Every row comes from one small tree of marks. Brackets hold a mark, then the marks that hang from it, in alphabetical order. Every link used is in the known rows. Which tree was each row made from?
Known rows
{Y {F B G H M}}: [ 2.60 -0.71 -3.45  1.05 -0.69 -0.29 -0.77  0.59 -2.30 -0.03 -0.11 -0.72
 -1.47  0.38 -1.31  1.80  1.25 -1.12 -1.16  1.08  0.72]
{H {F B Y}}: [-1.83 -1.26  0.39 -0.55 -0.97  0.68  0.89  2.56 -1.06 -0.54  0.64 -1.26
  1.51 -0.33  0.80 -0.56  0.82 -1.95 -1.52 -0.50 -1.81]
{U {F B M Y}}: [ 0.89  2.08 -3.08  0.79 -2.96  0.20 -0.47  0.98 -3.36 -0.07  1.91  1.39
  0.57  1.63 -0.92  0.95 -1.48 -1.51 -2.60 -0.21  0.01]
{F G H}: [ 1.21  0.21  1.84  0.12  3.67  0.80 -0.87  0.40 -0.32 -0.24 -0.69 -0.18
 -0.66 -0.42 -0.48  0.08  0.09  0.76  0.14  1.46  0.53]
{F B G H M Y}: [ 0.19 -1.74 -2.91  0.57  0.28 -2.12  0.15  0.78 -5.71 -0.60  1.13 -1.08
 -0.11  2.22 -2.29  0.22 -0.90 -1.27 -1.81  0.28  0.17]
{U F}: [ 1.54  3.76  1.34  0.40  0.22  2.92 -1.65  0.54  2.36  0.33  0.26  1.35
  0.14 -0.95  0.74  0.74 -0.33  0.54 -0.58  0.83  0.32]
{B {W {F H}}}: [ 0.52  1.96  3.56 -0.40 -0.18  1.92  0.27 -5.11  4.80  0.27 -1.13  0.71
 -1.01 -2.18  2.46  0.08  0.50  2.00  1.47 -0.36 -0.64]
{M {F B G H Y}}: [-0.29 -4.10  2.07 -0.79 -0.28 -0.68  0.95  2.18 -0.33 -0.45 -1.14 -3.96
  0.29  1.24 -1.90 -0.72 -0.53 -2.77 -0.24  1.47 -1.12]
{U {F {B M} H Y}}: [-1.49 -2.86  1.11  1.00 -4.66 -1.32 -2.43  2.87 -0.65  0.79 -0.03 -3.13
  1.81  2.12 -0.69 -0.35 -4.07 -1.54 -1.36 -4.30 -1.01]
{U {F G H Y}}: [ 0.97  0.10  3.20  1.30  4.11  1.12 -2.05 -0.41 -1.34 -0.62 -0.41 -3.76
  0.39  1.75 -0.97 -0.04 -1.82 -1.67 -3.26 -1.26  1.55]
{F {B W} H M Y}: [-1.05  0.18 -2.27  0.80 -4.16 -0.18  2.52 -1.97 -2.69  0.71  0.71 -2.30
  0.10  1.34 -0.08  0.57 -0.27  0.43 -1.95 -1.18 -0.88]
{M {F H Y}}: [-1.08 -1.56  4.21 -0.33 -2.24  0.01  2.03 -0.32  2.73  0.58 -0.51 -4.20
  1.24 -0.03  0.83 -0.28  1.01 -1.57 -1.50  2.41 -0.39]
{U {F G M Y}}: [ 0.99  3.44 -1.73  1.14  4.03  0.58 -1.15 -0.38 -3.51 -0.79  1.85 -0.37
  0.14  1.45 -1.45  0.49  0.28 -0.34 -3.58  1.25  3.00]
{Y F}: [ 1.29  3.25  0.50  0.23 -0.02  2.34  0.88  0.31  3.66  0.72 -0.48  1.54
  0.37 -2.12  2.32  1.03  2.99 -0.48  0.29  2.33  0.45]
{W {F G H Y}}: [ 0.63 -0.43  4.01 -0.31  5.09 -0.64 -1.12 -2.68  0.53 -1.21 -0.12 -0.04
 -0.05  0.11  0.25 -1.05 -0.68 -1.58 -0.41 -0.09  0.60]
{F B G H}: [ 1.45 -1.67  0.14 -0.15  1.08  0.28 -1.04  2.23 -1.97 -0.37 -0.69  0.39
 -0.76  0.26 -1.67  0.02 -1.56 -0.41  1.18  0.37 -1.22]
{B {M {F H Y}}}: [-3.25 -3.57  2.88 -0.37 -3.95 -1.75  1.34  1.94  3.44  1.37 -0.24 -4.65
  2.10  0.39  0.86 -1.14  0.61 -0.14 -0.80  0.83 -0.17]
{W F}: [ 1.10  3.13  2.22 -1.34  1.32  1.22 -0.73 -1.51  4.31 -0.21  0.04  5.48
 -0.11 -2.54  2.26 -0.42  0.73  0.83  2.49  2.30 -0.40]
{F G H M}: [ 1.53  0.90 -1.37  0.74  2.37 -0.47 -0.54 -0.51 -2.54 -0.08  1.03  0.15
 -1.00  0.06 -1.15  0.76  1.24  1.94 -1.22  2.53  1.52]
{W {F B G M Y}}: [ 0.81  1.01 -3.09 -0.85  2.82 -1.70 -0.38 -0.63 -3.12 -1.51  1.56  4.76
 -0.54  0.60 -1.03 -0.51 -0.13 -1.44  0.33  1.18  0.24]
{B M {W {F G}}}: [-0.93  2.01  1.31 -1.21  4.42  0.85 -0.34 -1.15  3.60 -0.08 -1.04  3.21
 -0.77 -2.12  1.18 -1.27  0.84  3.98  3.46 -0.58  1.25]

Which tree is each row?
[-1.68  2.60  1.24 -0.99 -0.27  0.97  0.32 -1.83  5.34  0.91 -0.51  3.22
  0.12 -2.68  2.74 -0.89  1.04  3.89  3.41 -0.79 -0.06] => {B M {W F}}
[ 0.83  4.93 -1.05 -0.64 -0.09  1.66  1.33 -4.70  3.01  0.14  0.78  4.42
 -1.22 -2.40  2.04  0.61  2.51  3.46  1.25  1.93  0.73] => {B {W {F M}}}
[-0.66 -0.89  0.97  0.21  1.73  1.09  1.87 -0.69 -2.00 -0.39 -1.16 -3.47
 -0.22  1.21 -0.91 -0.37 -1.24 -0.64 -0.35 -2.22 -0.82] => {F {B W} G H Y}
[-2.15 -4.00  0.30  0.20  0.21 -2.72 -0.87  3.87 -2.87  0.12 -0.06 -1.91
  1.26  2.02 -1.61 -1.29 -2.35 -0.69  0.28 -2.33 -0.63] => {F {B M} G H Y}
[ 0.40 -1.29 -1.08 -0.12 -3.36 -2.53 -0.87 -2.08 -1.80 -0.51  1.50  1.92
  0.02  0.89  0.17  0.30 -1.27 -1.77 -0.66 -0.22 -1.17] => {W {F B H M Y}}
[-0.58  2.07  0.89  0.34 -0.93 -0.05  1.47 -6.49  0.74  0.02  1.02 -0.90
 -0.23 -0.22  1.89  0.20  1.11  1.13 -1.68 -0.50  0.77] => {B {W {F H M Y}}}
[ 0.13 -3.70  0.31 -0.89  0.38 -2.15 -3.19  1.78  0.63 -0.24 -0.54  2.51
 -0.64 -0.29 -1.02 -1.00 -2.39  0.43  3.48 -1.37 -1.07] => {W {F {B M} G H}}
[ 1.83 -0.58 -1.86 -0.35 -4.10 -1.51 -1.57 -1.87 -0.39 -0.13  0.87  3.83
 -1.13 -0.54  0.08  0.83 -0.83  0.03  1.04  1.08 -1.35] => {W {F B H M}}
[ 2.35 -1.12 -2.18 -0.41  0.74 -1.69 -2.21 -1.11 -2.04 -0.98  0.64  3.55
 -1.86 -0.01 -1.54  0.44 -0.80 -0.03  1.14  1.32 -0.42] => {W {F B G H M}}
[-0.19  2.78 -2.83  0.22  4.80 -0.68  1.32  0.28 -3.80 -0.49  1.80  1.52
  0.39  0.70 -0.75 -0.12  1.83  0.69 -1.89  2.40  2.09] => {F G M Y}
[ 1.76  2.87 -4.40  0.44  0.81  2.25  1.96 -0.69 -0.79 -0.02 -0.61  0.95
 -1.78 -0.93 -0.39  1.60  3.04  1.00  0.27  1.17  1.31] => {Y {F {B W} G M}}
[ 0.40 -3.44 -0.66  0.71 -0.90 -0.98 -1.98  3.78  0.50  0.65 -1.49 -1.15
 -0.03  0.20 -0.57  0.44 -0.27 -0.73  1.40 -1.37  0.11] => {Y {F {B M} G H}}
[-2.44  1.68  1.92 -0.92  4.87 -0.08  0.73 -1.70  2.13 -0.24 -0.57  0.93
  0.39 -0.61  1.21 -1.84  0.59  1.96  1.86 -1.51  1.49] => {B M {W {F G Y}}}
[-2.55  0.99 -0.28  0.41 -3.60  1.12  0.20  1.53  0.63  1.00 -0.37 -1.60
  1.40  1.00  0.27 -0.41 -2.31  0.63 -0.19 -4.19 -0.37] => {U {F {B M W} Y}}
[ 2.12  0.54  1.91  0.96  3.22  1.66 -0.81 -0.49  1.45 -0.01 -1.40 -2.06
 -0.60 -0.97  0.31  1.10  1.92 -0.92 -0.80  1.09  1.45] => {Y {F G H}}
[-0.08 -2.19  0.67  0.06  1.73 -0.86 -0.10  1.43 -3.44 -0.66 -0.42 -1.79
  0.30  1.67 -1.57 -0.59 -1.88 -2.25 -0.51 -1.02 -0.95] => {F B G H Y}
[-1.85  0.36  1.13 -1.43 -3.49  1.93  4.45  0.49  3.00  0.51 -1.26 -2.46
  0.71 -0.55  0.59 -0.60  0.93 -0.85  0.50  1.33 -1.64] => {M {F {B W} Y}}
[ 1.19  0.85 -2.51  1.18 -5.23  1.42  1.43 -2.22  0.44  1.08 -0.57 -1.84
 -1.18 -0.63  0.93  2.37  1.86  0.54 -1.05 -0.31 -0.07] => {Y {F {B W} H M}}
[-0.40 -1.30 -2.55  0.52 -4.43 -1.89  0.77  0.32 -3.94  0.26  1.69 -0.54
  0.63  1.68 -0.57  0.71 -0.82 -1.29 -1.91  0.02 -0.98] => {F B H M Y}
[-1.06 -1.83 -0.10 -0.62  3.65  0.69  0.38  2.93 -2.73 -1.53  0.88 -1.64
  0.78  0.23 -0.79 -0.98  0.75 -2.10 -1.51 -0.35 -0.47] => {H {F B G Y}}
[-0.76 -0.36  2.74 -0.29  2.79  0.20 -1.07 -2.31  3.45  0.12 -1.10 -0.20
 -0.89 -1.37  0.89 -1.03 -0.13  3.57  2.34 -1.50  0.84] => {B M {W {F G H}}}
[-3.49 -0.09  1.74 -0.97  2.22  0.82  3.25  1.40  3.05  0.70 -1.27 -3.88
  1.06 -0.33  0.19 -1.73  2.34  1.94  0.59  0.85  1.55] => {B {M {F G Y}} W}
[-0.46 -3.08 -0.58  0.62 -5.46 -0.94 -1.15  2.80  2.15  1.53 -1.23 -0.99
  0.82 -0.37  0.80  0.88 -0.37 -0.47  1.30 -1.70 -1.14] => {Y {F {B M} H}}
[ 2.77  2.11 -4.07  0.41  0.92  0.96 -2.10  2.05 -3.53 -0.73  1.19  2.60
 -1.26  0.78 -2.63  1.16 -0.96  0.35 -0.84  1.27  0.74] => {U {F B G M}}
[ 1.66  1.25  0.09 -0.05 -1.46 -0.84 -1.32 -3.76  1.13  0.14  1.32  3.13
 -0.98 -1.16  1.20  0.86  0.95  1.31 -0.15  2.16  0.24] => {W {F H M}}
[-0.32  0.34 -0.74 -0.67  3.24  0.14  0.92  3.04 -2.79 -0.78  0.03  1.51
  0.65  0.71 -1.34 -0.87 -0.79 -1.74  0.81  0.31 -0.66] => {F B G Y}
[-0.95 -1.50 -0.30  0.75 -5.79  0.90  0.51  0.76  3.39  1.80 -1.80 -3.04
  0.17 -0.76  1.43  0.92  0.32  1.03  1.32 -2.97 -1.17] => {Y {F {B M W} H}}
[-2.42 -0.99 -0.08 -1.22 -2.25 -2.25 -0.64  1.95  1.46  0.16  0.61  4.00
  1.54 -0.06  1.15 -1.39 -1.82 -0.87  2.87 -2.06 -1.54] => {W {F {B M} Y}}
